Each row was made from one path, in order. Every step used is in the known rows, and no mark comes twice. Write each row's path.
Known rows
p -> x -> c -> e: [-0.37 -1.00 -0.64  2.98  0.50  0.08 -0.23  2.70  0.08 -0.23 -6.45  2.15
  0.26 -1.74  0.41  1.23 -1.88  0.27 -3.25  1.14 -0.74 -3.32 -0.20]
s -> p: [ 0.09 -2.50  0.57  2.03 -0.69  1.20  0.01  0.25  0.30  1.60 -0.81 -0.04
 -0.53 -1.77 -1.21 -0.98 -0.26  1.34 -3.28  0.99 -0.58  0.48  1.29]
p -> x: [-1.61  0.26 -0.33  2.28 -0.16  0.25 -1.80  2.16 -0.35  2.44 -2.26  0.62
 -0.89 -0.42 -0.09  0.45 -0.18  0.25 -3.98 -0.47 -0.45 -0.06 -0.49]
t -> p -> s: [ 0.53 -0.54 -0.68  2.58 -0.52  0.47 -3.75 -0.15  2.38  1.50  0.15  0.48
 -0.38 -0.95 -0.34 -0.68  0.89  0.88 -6.64  1.47 -0.71  1.73  1.43]
j -> c -> e -> p: [-1.20 -3.73 -0.52  2.69  0.35  0.88  0.23  1.56  1.26  1.03 -6.25  0.67
  1.64 -0.33 -3.07 -0.65 -1.92  1.57 -2.31  1.31 -0.76 -3.24 -0.97]
c -> e -> p: [-1.09 -4.14  0.41  2.58  0.63  0.98  1.83  2.05  2.36  0.86 -3.41 -0.13
  0.98 -0.04 -2.63 -0.99 -0.48  1.23 -2.41  2.71 -0.37 -1.26  0.56]
e -> p: [-0.51 -3.17  0.30  2.27  0.38  0.76  0.27  1.63  1.51  1.60 -2.33 -1.51
  0.03 -0.24 -2.63 -0.47  0.08  1.08 -0.82  1.44 -0.16  0.67  1.03]
x -> p -> e -> c: [ 0.37 -2.13  0.22  2.64 -0.16  0.46  2.04  2.52  0.98  0.63 -7.59 -0.38
  0.53  1.25 -2.45 -0.21 -1.25 -0.46  0.64  0.58 -0.76 -1.84  1.33]
j -> c -> e -> p -> s: [-0.38 -2.27 -2.16  3.20 -0.02  0.70 -1.11  1.01  2.66  1.22 -5.59  0.11
  1.64 -0.09 -1.85  0.43  0.07  1.49 -7.40  1.58 -0.91 -1.16 -0.36]
e -> c -> p -> j: [ 0.60 -1.22  0.84  2.20  0.06  0.48  0.36  0.21  2.56  1.06 -2.06  0.92
  0.31  0.71 -3.26  0.28 -0.50 -0.02 -7.90 -1.41 -0.57  0.00  0.97]
j -> p -> s -> e: [ 0.39 -1.75  0.79  2.45 -1.18  1.59 -1.28 -0.60  1.80  0.86 -2.79 -0.94
 -0.53 -1.72 -0.32 -0.58 -0.96  1.48 -4.69  2.25 -1.33 -2.30 -1.11]
e -> c: [-0.60 -1.50  1.51  2.14 -0.39  0.37  0.73  1.88 -0.14  1.25 -4.24 -0.93
  0.99 -1.62 -0.49  1.01  0.19  0.29  1.11  1.72 -0.48 -1.68  0.71]
p -> c -> x: [-0.64  0.24 -1.13  2.67 -0.99 -0.42 -1.98  0.79  0.68  1.33 -0.69  0.15
  2.95 -0.31 -0.51  0.82 -0.83  0.36 -7.08 -1.04 -0.28  0.11 -0.95]
x -> p: [ 1.29 -1.83 -0.84  2.29  0.91 -0.40 -0.38  0.18  0.47  0.69  0.15  0.21
 -1.73  0.41 -1.59 -0.77 -3.32  0.46 -1.10  1.27 -0.41  1.80  1.14]
t -> p: [ 0.05 -1.56  1.59  1.91 -0.31  0.64 -2.80  0.30  1.02  1.38  0.87  0.90
 -0.80 -1.45 -1.25 -1.99 -0.90  0.79 -1.46  0.97 -0.56  0.14  1.32]
e -> p -> x: [-1.88 -1.36 -0.57  2.50 -0.04  0.54 -0.84  2.96 -0.10  2.91 -3.90 -0.33
 -0.43  0.09 -2.16  0.17 -0.03  0.67 -4.56 -0.15 -0.52  0.43  0.63]
p -> j: [ 0.48 -0.22  0.13  2.10  0.06  0.66 -1.03 -0.26  3.52  1.41  1.42  0.46
 -1.47  1.69 -1.97  0.56 -0.61  0.24 -4.60  0.58  0.10  0.51  0.06]
j -> c -> e -> p -> x: [-2.48 -1.74 -1.25  2.90 -0.05  0.57 -1.00  2.82 -0.16  2.46 -7.35  1.30
  0.88 -0.08 -2.59  0.08 -1.70  1.01 -5.64 -0.49 -0.99 -2.64 -0.93]
j -> c: [-0.32 -0.52 -0.45  2.25 -0.37  0.43 -3.14  0.02 -0.52  1.52 -4.47  0.89
  0.44 -1.55 -0.82  0.36 -2.55  1.13 -0.49 -1.25 -0.70 -2.92 -2.54]
e -> p -> x -> c: [ 0.33 -0.74 -0.97  2.93  0.37 -0.15 -1.77  3.22 -1.17  1.22 -7.18 -0.01
 -0.54 -1.89 -1.01  2.02 -1.42  0.29 -2.59 -0.52 -0.64 -0.72  1.41]
p -> e: [-0.16 -1.36  0.27  2.38 -0.29  1.42  0.59  1.68  3.18  0.56 -4.07 -0.09
 -0.23  1.78 -1.42 -1.13  0.34 -0.01 -0.14 -0.18 -0.23 -1.77 -0.83]
c -> e: [-0.89 -2.41  0.47  2.38  0.45  0.79  1.01  1.14  2.21  0.14 -1.75  1.32
  0.72 -0.61 -0.12 -0.74 -0.70  0.80 -2.10  2.87 -0.37 -2.62 -0.87]
s -> e -> c -> x: [-1.50 -0.85  1.86  2.08 -1.38  0.76  1.07  1.75  0.02  1.44 -3.24 -0.68
  3.38 -1.84 -0.18  1.84 -0.68  0.01 -4.54 -0.08 -0.97 -2.82 -0.99]
t -> p -> c -> x: [-0.53  0.08 -0.62  2.52 -1.21 -0.42 -3.35  0.57  0.43  1.55 -0.06  0.95
  2.80 -0.89 -1.25 -0.42 -1.25  0.44 -7.61 -1.20 -0.54  0.40  0.06]
e -> p -> j -> c -> x: [-0.68 -0.03 -1.44  2.14 -0.66  0.12 -2.21  0.32  1.32  2.36 -2.83  1.23
  2.35  0.18 -3.00  1.11 -2.10  0.28 -8.67 -3.79 -0.71 -1.06 -2.30]
p -> s -> e -> c -> x: [-1.31 -0.36  0.85  2.47 -1.50  0.72  0.44  1.60  0.66  1.51 -3.49 -0.85
  3.60 -1.62  0.13  2.15  0.09 -0.01 -7.14 -0.01 -1.11 -2.16 -0.75]

Write each row's path
[-0.86 -0.93  0.00  1.78 -1.22  0.35  0.73  2.37  0.85  1.27 -6.36  0.40
  2.93 -0.92 -1.71 -0.36 -0.02 -0.83 -4.38 -2.70 -0.97 -1.94 -1.51] | j -> p -> e -> c -> x
[-0.02 -0.27 -1.47  2.14 -1.11 -0.61 -2.45  0.27  0.19  1.34 -1.99  0.65
  2.38 -1.41 -1.41 -0.80 -1.50  0.43 -6.95 -1.83 -0.68  0.02 -1.49] | j -> p -> c -> x
[-1.08 -1.16  0.21  2.16 -1.50  0.83  1.45  2.59  0.94  1.55 -5.60  0.14
  3.27 -0.63 -1.64  0.44  0.58 -0.51 -5.75 -2.21 -0.87 -1.59 -0.16] | s -> p -> e -> c -> x
[ 0.03 -1.32  1.78  2.74 -1.21  1.78 -2.26 -0.24  2.20  1.06 -1.19 -0.63
 -0.12 -1.00 -0.14 -0.23 -0.69  1.51 -5.40  2.89 -1.22 -1.96  0.57] | t -> p -> s -> e
[ 0.33 -0.80 -2.00  2.62 -0.20  0.25 -0.40  1.23  1.53  0.68 -5.39  1.35
  1.04  2.29 -2.75 -1.01 -3.27 -0.38 -4.31 -3.08 -0.90 -1.50 -1.56] | j -> c -> x -> p -> e
[-1.65 -1.11  1.39  2.51 -0.60  0.88  0.00  2.28 -1.21  2.03 -6.21  0.41
  1.23 -1.15 -1.30  0.43 -0.73  0.25 -7.33 -1.59 -1.50 -2.27  0.01] | s -> e -> c -> p -> x
[ 1.48 -0.71 -2.48  2.90  0.47 -0.29 -1.56 -0.22  1.93  0.97 -0.27 -0.14
 -1.14  0.44 -0.63  0.42 -0.97  0.61 -6.48  1.68 -0.65  2.88  1.31] | x -> p -> s
[ 0.10 -1.79 -1.61  2.86  0.01  0.62 -1.13  1.05  2.80  1.72 -2.09 -1.49
  0.21  0.13 -1.43  0.57  1.70  1.16 -6.44  1.92 -0.41  1.84  1.20] | e -> p -> s
[ 0.67 -1.11 -1.53  2.09  0.45 -0.74 -0.51  0.52  0.34  1.09  0.98  0.78
  0.31  0.08 -1.51 -0.21 -3.33 -0.15 -5.28 -0.85 -0.57  2.31  0.12] | c -> x -> p
[-1.46 -0.79  0.30  2.40 -0.25  0.22 -0.40  2.57 -1.03  2.08 -5.70  0.89
  1.02 -1.03 -1.42  0.27 -0.18 -0.04 -7.24 -2.52 -1.20 -0.46  0.41] | e -> c -> p -> x
[ 0.02 -1.71 -0.09  2.50 -0.21  1.27 -0.63  0.99  2.13  0.36 -7.62  1.31
  1.38  1.06 -2.65 -1.94 -0.94  0.27 -4.64 -3.75 -1.12 -3.17 -2.00] | j -> c -> p -> e
[ 0.64  0.44 -0.26  2.67 -0.05 -0.27 -3.82  2.27 -1.57  1.00 -5.28  1.63
 -1.13 -2.53 -0.19  1.03 -1.96  0.03 -2.71 -1.05 -0.85 -0.93  1.52] | t -> p -> x -> c
[ 0.86 -0.29 -2.64  2.88 -0.08 -0.70 -0.88  0.67  1.13  1.26 -1.67  0.00
  1.40 -0.04 -0.75  1.34 -0.72 -0.08 -8.93  0.14 -0.93  2.18  0.96] | e -> c -> x -> p -> s
[ 0.98 -1.92 -0.96  2.62  0.36  0.60  0.91  1.36  2.63  0.24 -3.85  0.38
 -1.12  2.59 -2.52 -1.67 -1.96 -0.17 -0.98 -0.01 -0.43 -0.22  0.50] | x -> p -> e
[ 1.24 -1.81  0.26  2.68  0.26  0.93  0.39  1.93  2.27 -0.85 -7.05  0.81
  0.59  0.27 -1.79 -1.00 -0.55 -0.26 -3.79 -2.71 -0.81 -1.79  0.08] | x -> c -> p -> e
[-0.16 -1.28 -0.12  2.68 -0.72  1.28 -1.97 -0.22  1.62  1.98 -5.39  0.26
  0.14  0.88 -3.95  0.74 -3.40  1.46 -4.26 -0.78 -0.94 -3.79 -1.65] | s -> e -> p -> j -> c
[ 0.91 -1.04  0.25  2.12  0.38  0.63 -0.63 -0.62  3.45  0.90  0.79  1.16
 -0.67  1.28 -2.90 -0.43 -0.75  0.20 -8.71 -1.70 -0.31  1.14  0.27] | c -> p -> j
[-0.28 -2.81 -0.47  3.27 -0.57  0.65  0.43  0.69  1.32  0.22 -3.81  1.26
  1.56 -0.47 -1.45 -0.92 -1.50  1.72 -5.38  3.22 -0.65 -2.55  0.64] | s -> p -> c -> e
[ 0.40 -0.61 -0.99  2.32 -0.92  0.90 -2.87 -0.94  0.71  2.12 -3.74  1.66
 -0.35 -0.14 -3.05  0.28 -2.86  1.27 -5.51 -1.94 -0.85 -2.22 -1.37] | s -> p -> j -> c
[-1.01 -1.82 -0.23  2.58  0.11  0.65 -0.91  0.67  0.82  0.37 -5.36  2.27
  1.49 -1.27 -0.63 -0.38 -2.58  1.26 -2.22  0.96 -0.86 -4.68 -2.62] | j -> c -> e
[-0.08 -1.06  1.16  2.83 -0.97  1.76 -0.79 -0.04  2.28  0.87 -1.54 -1.56
  0.13 -0.67  0.44  1.17 -0.26  1.36 -4.68  3.22 -0.95 -2.37 -0.43] | p -> s -> e
[-1.25 -0.73 -0.40  2.33 -0.86  0.80 -1.26  1.74 -1.09  2.98 -2.88  0.80
 -0.82 -1.05 -1.00 -0.10 -0.36  0.80 -6.44 -0.88 -0.84  0.60  0.70] | s -> p -> x
[ 0.41 -2.51 -1.36  3.42  0.45 -0.42  0.21  0.66  1.43 -0.49 -3.02  1.46
  0.91  1.03 -1.70 -0.83 -3.43  1.18 -4.03  3.45 -0.49 -1.64  0.67] | x -> p -> c -> e
[-0.92 -0.50 -0.78  1.76 -0.37  0.09 -2.57  1.43 -0.87  2.50 -4.00  1.22
 -1.67 -1.66 -1.21 -1.37 -1.00  0.37 -4.08 -1.54 -1.02 -0.27 -1.28] | j -> p -> x
[ 0.73 -1.18 -0.07  2.17 -0.65  1.20 -0.55 -0.54  2.84  1.83  0.58  0.77
 -1.51  0.91 -2.79  0.06 -0.63  0.84 -7.00  0.33 -0.23  0.99  1.33] | s -> p -> j
[-0.59 -1.49  1.25  2.51 -0.72  1.05  1.77  2.80  1.49  0.81 -7.60 -0.74
  1.26  0.48 -1.59  0.29  0.71 -0.41  1.24  0.65 -0.48 -2.99  0.40] | p -> e -> c
[ 0.28  0.38 -0.99  2.31 -0.42  0.49 -3.23 -0.65  1.38  1.73 -3.64  1.49
 -0.27  0.37 -2.35  0.86 -2.77  0.86 -3.78 -1.66 -0.56 -2.51 -2.26] | p -> j -> c
